Each row comes from the steps of one walk. Every step used is in the known rows, and no mark comes twice. Write the walk behind each row, first mark first.
Known rows:
gekov > kisa: -4 -8 0 4 -4 -10 -2 10 -1 -4 -5 8 1 3 -2 13 12 3 -2 3 4 -3 5 11 -7 2 1 5 -2 3 7 4 0 1 1 -1 -7 -9 -3 13 0
laki > tupit > vepav > keto: -21 -9 2 0 -5 4 -2 12 4 5 10 -3 -18 -5 -1 -2 -7 0 -3 -12 -2 -4 -11 -14 -5 -4 -11 6 -2 16 -13 9 -3 -8 1 -6 2 -4 -11 -8 -1
laki > tupit > vepav > keto > tediv: -16 -1 0 -17 -11 12 -8 7 5 -7 6 -10 -15 -2 6 -2 -3 -9 0 -10 -8 -4 -22 -20 -1 -8 -13 1 -12 12 -8 13 -7 -2 -7 -5 -5 -7 -7 -2 2
kisa > tediv > keto > vepav > tupit: 7 -20 -1 2 -2 -3 5 23 -1 15 0 -12 10 14 -24 -1 -6 2 -33 5 -16 -4 -4 -7 -8 15 8 4 17 -9 -6 1 -3 13 -12 8 13 -4 11 -11 4
girum > befosu > laki > tupit: -10 9 -12 -4 11 -6 -4 -8 7 8 2 18 -11 4 -3 0 25 -9 30 -1 -4 16 7 15 -29 -1 2 16 -6 5 18 -9 5 2 0 -10 3 0 -17 -3 9
girum > befosu: 1 1 0 4 11 -19 0 -7 -1 4 -10 20 -8 4 3 -3 17 -1 18 8 -3 17 7 0 -14 0 1 -3 -2 -10 11 6 -4 3 4 3 1 -6 -17 -1 3
keto > vepav > tupit: -6 -7 0 5 1 -13 10 15 -10 -5 5 -12 3 5 -3 -9 -7 4 -13 3 -7 1 -9 -16 0 15 -8 -8 3 -9 -3 5 -4 11 -4 4 4 -6 -4 -10 -2
kisa > tediv > keto: 14 -15 1 3 2 -2 -11 9 5 25 -9 12 7 10 -14 12 9 0 -18 9 -4 -1 12 10 -7 -4 17 6 16 -7 0 2 2 7 -10 9 8 7 12 0 5
vepav > tupit > tediv: -1 -12 2 6 9 -7 8 1 -6 -5 6 -2 10 1 2 4 4 -4 0 -3 11 4 -5 -22 4 10 -2 -11 2 -15 21 -2 7 2 -2 3 -1 -1 -9 -4 6
laki > tupit > tediv > kisa > gekov > befosu > girum: -1 10 4 4 2 4 9 -6 14 -12 13 -13 17 5 9 0 -6 -3 5 -14 20 0 12 9 -19 -3 3 3 -6 9 5 -41 13 -19 10 -15 4 -4 19 8 5
kisa > gekov > befosu: 2 17 1 12 -10 -15 -1 2 -3 -6 12 6 7 4 11 5 -6 8 -8 11 6 6 6 16 -17 1 7 4 4 4 -4 -12 -4 -1 -6 -3 4 -13 11 9 -1
vepav > keto: -3 -3 1 2 -6 -6 1 9 -3 -1 -1 5 -5 -2 5 -1 3 0 -7 4 3 4 -3 -7 4 2 -7 0 1 -6 -7 8 -3 5 -2 -1 2 -1 -11 -10 -4
laki > tupit > tediv > kisa > gekov > befosu: -3 10 2 3 -3 4 7 -2 4 -9 15 -5 13 2 7 12 -12 -7 5 -14 16 2 11 4 -14 -9 0 7 0 13 9 -32 10 -19 -4 -12 -5 3 18 12 6
befosu > laki: -1 4 -9 7 5 -6 -9 -4 -4 5 0 15 -4 0 -2 4 17 -1 8 9 3 6 6 9 -8 4 7 5 2 -3 5 -2 4 13 -2 0 2 5 -9 -4 0
befosu > girum: 2 -5 3 11 11 -14 -6 -4 5 2 -6 4 4 4 9 -7 10 7 4 4 10 3 9 4 -4 2 6 -12 -4 -11 -1 -2 4 5 12 2 8 -5 -4 -1 -2
gekov > befosu > girum: 2 12 5 14 4 -10 -6 -2 5 3 2 2 12 11 10 -9 3 4 2 7 13 4 8 12 -16 8 10 -2 2 -6 -5 -16 3 5 12 2 15 -18 -4 -1 -2
tediv > sulo: 5 0 7 3 -2 -11 -21 -1 -1 7 -4 9 5 0 17 6 5 10 0 15 -3 1 5 8 1 -9 9 1 4 -8 -3 4 -2 8 -9 8 -1 8 -7 5 -6
sulo > tediv > tupit: 11 -23 -7 6 15 7 -8 -9 -9 3 -33 5 6 0 -7 -3 3 8 10 6 -2 -11 5 15 15 -13 2 -2 5 -7 2 6 -4 -2 6 6 3 4 -2 -10 -2
tupit > tediv > kisa > gekov > befosu > laki: 5 20 -4 8 -3 9 8 -7 -4 -13 12 -1 7 -3 -4 10 2 -10 4 6 8 7 7 10 -15 7 11 12 5 4 12 -35 7 -2 -1 -9 0 1 5 6 2
girum > befosu > tediv > kisa > gekov > tupit: 2 21 -5 3 7 -20 20 -10 -1 -14 5 12 -18 -7 8 0 -8 5 12 -8 9 18 21 21 -16 -1 -4 -9 -7 2 0 -10 -1 -17 11 1 -10 -4 6 22 0
keto > tediv: 8 3 -1 -7 -1 -6 -15 -6 -3 -8 -10 6 1 2 13 2 11 -5 7 5 1 5 -2 -5 5 -8 -2 -12 -7 -10 3 9 -3 11 -9 4 -9 -1 0 3 1
laki > tupit > vepav: -18 -10 3 6 7 1 -11 3 6 9 6 3 -11 -2 2 5 -5 5 5 -12 2 -4 -1 -7 -7 -8 -4 -3 -1 15 -5 10 1 -6 1 0 -3 1 -5 1 1
vepav > keto > tediv > tupit > laki: 10 -8 -2 -18 -11 15 0 5 -3 0 -17 0 2 0 3 -7 10 -4 13 6 -6 -10 -9 -9 40 3 -9 -8 -3 -4 -5 28 -5 6 7 0 -1 -4 -2 -5 3
girum > befosu > laki > tupit > tediv > sulo: -7 12 -3 -16 7 1 -11 -15 9 10 2 11 -3 4 3 5 36 -14 27 6 -8 13 3 12 -25 -4 11 23 -3 1 31 -19 9 1 -5 -11 -2 3 -22 5 7
laki > tupit > tediv: -10 -7 0 -4 9 -2 -3 -4 8 8 2 8 3 3 7 12 13 -9 9 -13 15 2 5 -6 -4 -10 -2 -1 -2 2 22 -7 13 -8 -3 -8 -9 6 -3 4 9
sulo > tediv: 4 -7 0 9 10 -7 -9 -17 -3 3 -18 5 6 0 3 1 1 5 -4 3 5 -2 1 9 7 -15 4 -2 -3 -12 0 3 0 2 2 7 1 7 -4 -4 -7
tediv > kisa > gekov: 9 -3 1 11 2 -10 3 0 -4 -15 -1 3 2 -7 9 6 -11 9 0 2 3 4 11 2 0 -7 -2 -7 1 0 -6 -5 -2 -5 -3 2 -7 14 17 7 -4
keto > vepav > tupit > tediv > sulo: -2 -3 8 -6 -3 -5 3 7 -8 -3 8 -19 11 6 3 -4 4 0 -17 9 -9 -1 -14 -21 7 11 0 -2 5 -14 10 -8 0 9 -10 3 -1 -3 -11 -3 -4
sulo > tediv > kisa > gekov > tupit > laki: 17 17 1 0 3 8 9 -31 3 -7 -7 0 3 -10 -1 0 -22 8 -1 -7 15 -10 13 23 22 -11 -2 -8 -11 -1 -17 2 9 -16 18 2 -7 20 19 14 -9
tediv > tupit > vepav: -2 -25 -2 8 13 10 -6 10 -10 6 -17 7 -12 -2 -11 -2 -2 12 8 5 -6 -9 0 -4 7 1 0 -8 10 8 -3 19 -10 -4 10 6 2 -6 -9 -5 2
befosu > laki > tupit: -11 3 -10 3 5 -2 -13 -2 5 10 7 12 -2 2 -1 9 14 -3 15 -4 4 3 7 12 -16 -5 3 11 -1 8 9 -8 9 5 -5 -8 -1 9 -5 -3 4
vepav > keto > tediv > tupit: 9 -14 -9 -18 -7 12 -4 10 -8 -12 -21 -1 -3 2 3 -7 12 -6 9 6 -10 -5 -10 -8 16 -3 -9 -5 -3 -5 -1 13 -12 5 -3 -3 -3 -9 -3 -10 4
tupit > tediv > sulo: 5 -2 9 -3 2 -4 -15 -7 0 8 -3 5 8 1 13 9 17 -1 0 11 5 2 2 -4 6 -6 10 -1 5 -11 13 -5 5 3 -8 3 -6 7 -10 10 -2
kisa > tediv > sulo: 7 -5 9 2 -3 -9 -25 3 2 19 2 6 2 7 7 17 8 6 -11 20 -4 2 8 9 -5 -8 19 16 8 -6 -9 -4 3 5 -10 11 5 11 -5 15 -1

Which walk is each row?
0 16 -8 9 -2 11 -4 -17 2 -11 5 -8 13 -3 -4 6 -17 -1 4 -5 3 -2 6 34 -20 -15 8 25 -3 14 -7 -39 4 -7 -5 -9 7 9 16 -1 -4 | sulo > tediv > kisa > gekov > befosu > laki > tupit
-11 -6 4 3 -5 2 0 12 -6 1 3 -1 -19 -7 -4 -5 -5 2 -13 3 -3 -2 -14 -17 3 4 -7 -1 2 6 -16 17 -8 1 3 1 4 -7 -17 -8 -5 | tupit > vepav > keto
3 -8 9 0 1 -7 -6 0 -4 -1 8 -6 15 1 10 6 4 1 -3 8 2 0 -7 -13 7 5 6 -1 5 -16 16 -6 4 6 -9 6 0 3 -12 2 0 | vepav > tupit > tediv > sulo
-12 18 -8 6 -1 0 -13 -1 4 11 15 10 5 7 0 9 7 -4 16 -1 7 4 8 21 -27 1 8 22 4 12 4 -22 9 6 -5 -8 9 -3 -6 -3 4 | gekov > befosu > laki > tupit
4 26 3 2 2 -15 25 -16 6 -4 8 14 -15 -10 9 -2 -8 5 17 -8 12 13 23 20 7 4 -5 -12 -7 4 -3 7 4 -18 22 4 -7 2 7 25 -2 | girum > befosu > tediv > kisa > gekov > tupit > laki
9 -8 -2 -1 0 -4 1 12 -1 12 -16 3 4 8 -13 -9 5 3 -21 4 -12 -4 1 1 0 4 0 -6 12 -6 0 8 -6 13 -12 2 1 -2 11 -12 -3 | tediv > keto > vepav
-4 0 6 6 -2 -10 14 10 -3 6 8 -10 7 2 -3 -9 -9 7 -8 1 -4 -4 -8 -20 24 20 -9 -11 2 -9 -7 21 1 11 7 6 6 -3 -3 -7 -6 | keto > vepav > tupit > laki
3 -15 4 7 14 0 10 1 -7 -9 2 -8 10 -5 -1 5 -11 -6 7 -10 11 4 1 -27 9 5 -4 -14 2 -17 13 -7 7 0 0 7 -2 11 -3 -6 4 | vepav > tupit > tediv > kisa
-20 14 -3 9 -2 10 -13 2 3 11 19 3 -8 1 -9 6 -4 -3 10 -4 1 -1 -1 10 -28 3 9 21 4 21 -4 -12 3 3 1 -6 10 -10 -13 -3 2 | gekov > befosu > laki > tupit > vepav
4 12 -2 3 4 6 7 -6 -2 -14 6 0 -21 -9 -3 2 -24 9 -3 -8 10 -4 7 7 -10 -4 -3 -9 -4 12 -18 -2 -3 -18 10 1 -10 4 11 16 -1 | tediv > kisa > gekov > tupit > vepav
-3 -5 5 2 0 -19 25 14 2 18 2 -3 4 1 -10 -21 0 4 -8 -2 -18 9 -2 -5 16 26 -4 -11 10 -11 8 22 -8 12 5 11 10 -16 0 -10 -4 | girum > befosu > tediv > keto > vepav > tupit > laki
-23 5 -8 -8 1 8 4 3 3 5 10 5 -29 -4 -14 -9 14 -10 17 -3 -15 9 -11 -3 -27 7 -6 24 -5 17 3 2 -5 -2 6 -11 9 -10 -30 -11 5 | girum > befosu > laki > tupit > vepav > keto
7 -10 4 1 -5 -1 13 14 1 16 -2 -8 15 5 -15 -14 -7 6 -19 0 -14 -9 -4 -13 26 21 -5 -11 11 -11 -2 24 -3 17 -3 7 8 -1 11 -17 -4 | tediv > keto > vepav > tupit > laki
-5 -23 -3 1 2 15 2 19 -11 2 -12 -1 -17 -5 -10 -7 -6 6 -1 5 -10 -10 -11 -13 11 6 -6 0 10 9 -11 20 -12 -4 9 1 5 -11 -15 -15 0 | tediv > tupit > vepav > keto
5 -8 5 5 12 3 2 -7 -1 -1 -9 5 3 -5 2 8 1 -8 9 -5 14 4 9 -14 8 -5 0 -10 1 -11 13 -7 9 -3 1 4 -9 16 -2 1 1 | tupit > tediv > kisa
-17 6 -9 -18 -13 19 -11 3 2 -6 11 -8 -19 -4 -4 -2 7 -13 4 -6 -12 -2 -22 -8 -8 -2 -6 14 -11 17 -6 4 -6 7 -6 -9 -1 -6 -13 -8 3 | befosu > laki > tupit > vepav > keto > tediv
-3 -10 -3 -12 2 8 6 7 10 16 -9 -4 7 10 -13 -3 13 -10 -13 -15 -4 -6 0 -6 -3 -2 -2 1 7 3 20 -5 6 0 -11 -10 -7 1 14 -7 7 | laki > tupit > tediv > keto > vepav
3 3 -1 -14 -12 -1 -5 2 -3 -12 -5 -1 -3 1 13 -3 9 -10 -2 6 -2 3 -13 -12 9 -3 -8 -5 -9 -9 -4 10 -8 9 -10 -1 -6 -5 -5 -6 0 | vepav > keto > tediv
14 21 2 0 -2 1 12 -15 4 -4 5 8 -4 -7 5 5 -16 7 7 -5 18 -3 18 14 16 0 -4 -10 -7 4 -14 7 10 -14 16 0 -10 17 18 20 -1 | tediv > kisa > gekov > tupit > laki
-2 -11 3 3 9 2 18 8 -11 -11 1 -19 7 -1 -10 -4 -12 -8 -7 -7 1 2 -8 -32 9 13 -10 -13 2 -13 6 -10 3 2 0 3 -2 5 -3 -9 0 | keto > vepav > tupit > tediv > kisa
13 -5 1 11 5 -3 1 -16 -7 -17 -13 -3 8 -9 3 2 -17 8 -6 2 1 -3 5 13 6 -18 0 -4 -5 -5 -10 -8 -4 -8 1 4 -2 18 17 2 -10 | sulo > tediv > kisa > gekov
-7 -1 0 -16 -16 16 3 8 2 -26 9 -20 -14 -11 7 -2 -20 -4 -3 -13 -10 -4 -16 -16 0 -12 -16 1 -14 18 -19 2 -11 -13 -7 -9 -10 3 14 3 -1 | laki > tupit > vepav > keto > tediv > kisa > gekov
-11 2 7 -22 -18 12 -23 6 7 -4 7 -14 -10 -3 14 -2 -1 -4 -5 -3 -16 -6 -22 -13 3 -14 -5 10 -9 11 -15 8 -9 2 -14 -3 -4 -3 -10 1 -2 | laki > tupit > vepav > keto > tediv > sulo
12 -12 4 3 1 4 11 -2 -1 14 -13 -15 22 2 -20 -19 -12 5 -24 0 -17 -16 -12 -3 30 10 -1 -7 7 -15 -6 20 -2 13 1 10 12 4 12 -21 -11 | sulo > tediv > keto > vepav > tupit > laki
12 -19 0 5 10 10 -3 -13 -3 15 -30 7 11 -2 -6 -4 0 9 12 6 0 -16 7 12 37 -7 4 -6 3 -6 -2 22 2 -2 16 8 5 9 0 -7 -4 | sulo > tediv > tupit > laki
-11 -5 1 -15 -6 20 -6 6 5 -14 1 -15 -14 -7 2 -3 -14 -10 7 -18 -5 -5 -16 -25 7 -13 -17 -1 -12 12 -20 6 -6 -5 -4 -1 -7 5 -3 -8 0 | laki > tupit > vepav > keto > tediv > kisa
10 26 -1 -3 -8 -7 9 -14 6 1 11 13 -5 -2 8 4 -3 10 -2 0 16 -4 14 20 11 4 0 -8 -7 6 -7 13 9 -10 12 -4 -8 3 14 24 2 | kisa > gekov > tupit > laki
-11 6 -9 -10 13 0 3 -15 8 8 0 16 -8 4 -6 2 34 -18 29 -3 0 16 3 4 -26 1 4 17 -6 2 36 -16 12 -2 2 -14 -3 -1 -19 0 14 | girum > befosu > laki > tupit > tediv
-4 -15 -1 10 -1 -15 13 26 -6 8 4 -11 9 1 -7 -11 -9 10 -28 -7 -12 1 -3 -6 7 15 -3 -14 16 -10 1 7 -9 13 -12 11 6 -12 11 -13 -6 | befosu > tediv > keto > vepav > tupit
-13 10 -2 -23 -19 20 -26 2 4 -4 13 -13 -13 -4 5 -1 9 -9 0 4 -19 -5 -24 -3 -4 -6 -1 24 -9 14 -9 -2 -8 10 -13 -6 -1 -1 -16 -3 -3 | befosu > laki > tupit > vepav > keto > tediv > sulo
16 -15 -2 5 8 2 -10 -12 3 13 -27 7 14 1 -9 -4 3 3 -12 2 -5 -8 3 18 7 -14 9 -3 8 -13 4 7 -3 7 -8 8 6 9 12 -14 -6 | sulo > tediv > keto
7 11 5 9 -2 0 10 -4 -3 -12 8 -2 11 0 5 10 -10 -4 -3 1 13 6 8 0 -6 -1 4 -1 4 2 6 -26 4 -10 -2 -4 -3 -1 12 10 0 | tupit > tediv > kisa > gekov > befosu
-2 17 -3 1 -1 -1 5 -6 -2 -9 11 4 -22 -5 0 2 -12 11 -9 0 8 -4 2 11 -14 0 0 -5 -4 15 -10 7 -2 -13 9 -4 -9 -9 6 19 1 | kisa > gekov > tupit > vepav
8 11 6 9 3 0 11 -7 4 -15 7 -11 17 3 7 -4 -5 0 -1 0 18 4 10 4 -10 5 8 -3 -2 -2 3 -35 7 -11 13 -7 6 -8 13 8 -1 | tupit > tediv > kisa > gekov > befosu > girum
1 16 5 -5 -21 14 3 7 -6 -28 11 -21 -7 -8 5 -5 -25 -6 -14 3 -8 0 -19 -11 -2 1 -8 2 -6 11 -28 -7 -17 -3 -4 -2 0 -14 6 3 -6 | tupit > vepav > keto > tediv > kisa > gekov > befosu
8 -13 6 1 -4 1 12 18 4 26 6 -10 14 11 -25 -3 -5 3 -29 6 -14 -9 -2 -7 15 21 8 2 16 -8 -9 18 3 13 -2 10 15 2 12 -8 2 | kisa > tediv > keto > vepav > tupit > laki
14 -8 0 -11 1 10 -8 -4 -2 4 -21 7 7 2 5 -2 11 -1 24 7 -2 -8 2 -2 35 0 -2 -14 -3 -5 4 28 -2 7 6 5 -5 1 4 2 4 | keto > tediv > tupit > laki
6 21 -8 -2 -2 -11 4 -8 -1 -9 7 12 -8 1 7 6 -2 9 -6 1 14 2 10 21 -13 -3 0 -4 -6 3 -2 -2 2 -10 4 -6 -9 -3 12 19 4 | kisa > gekov > tupit
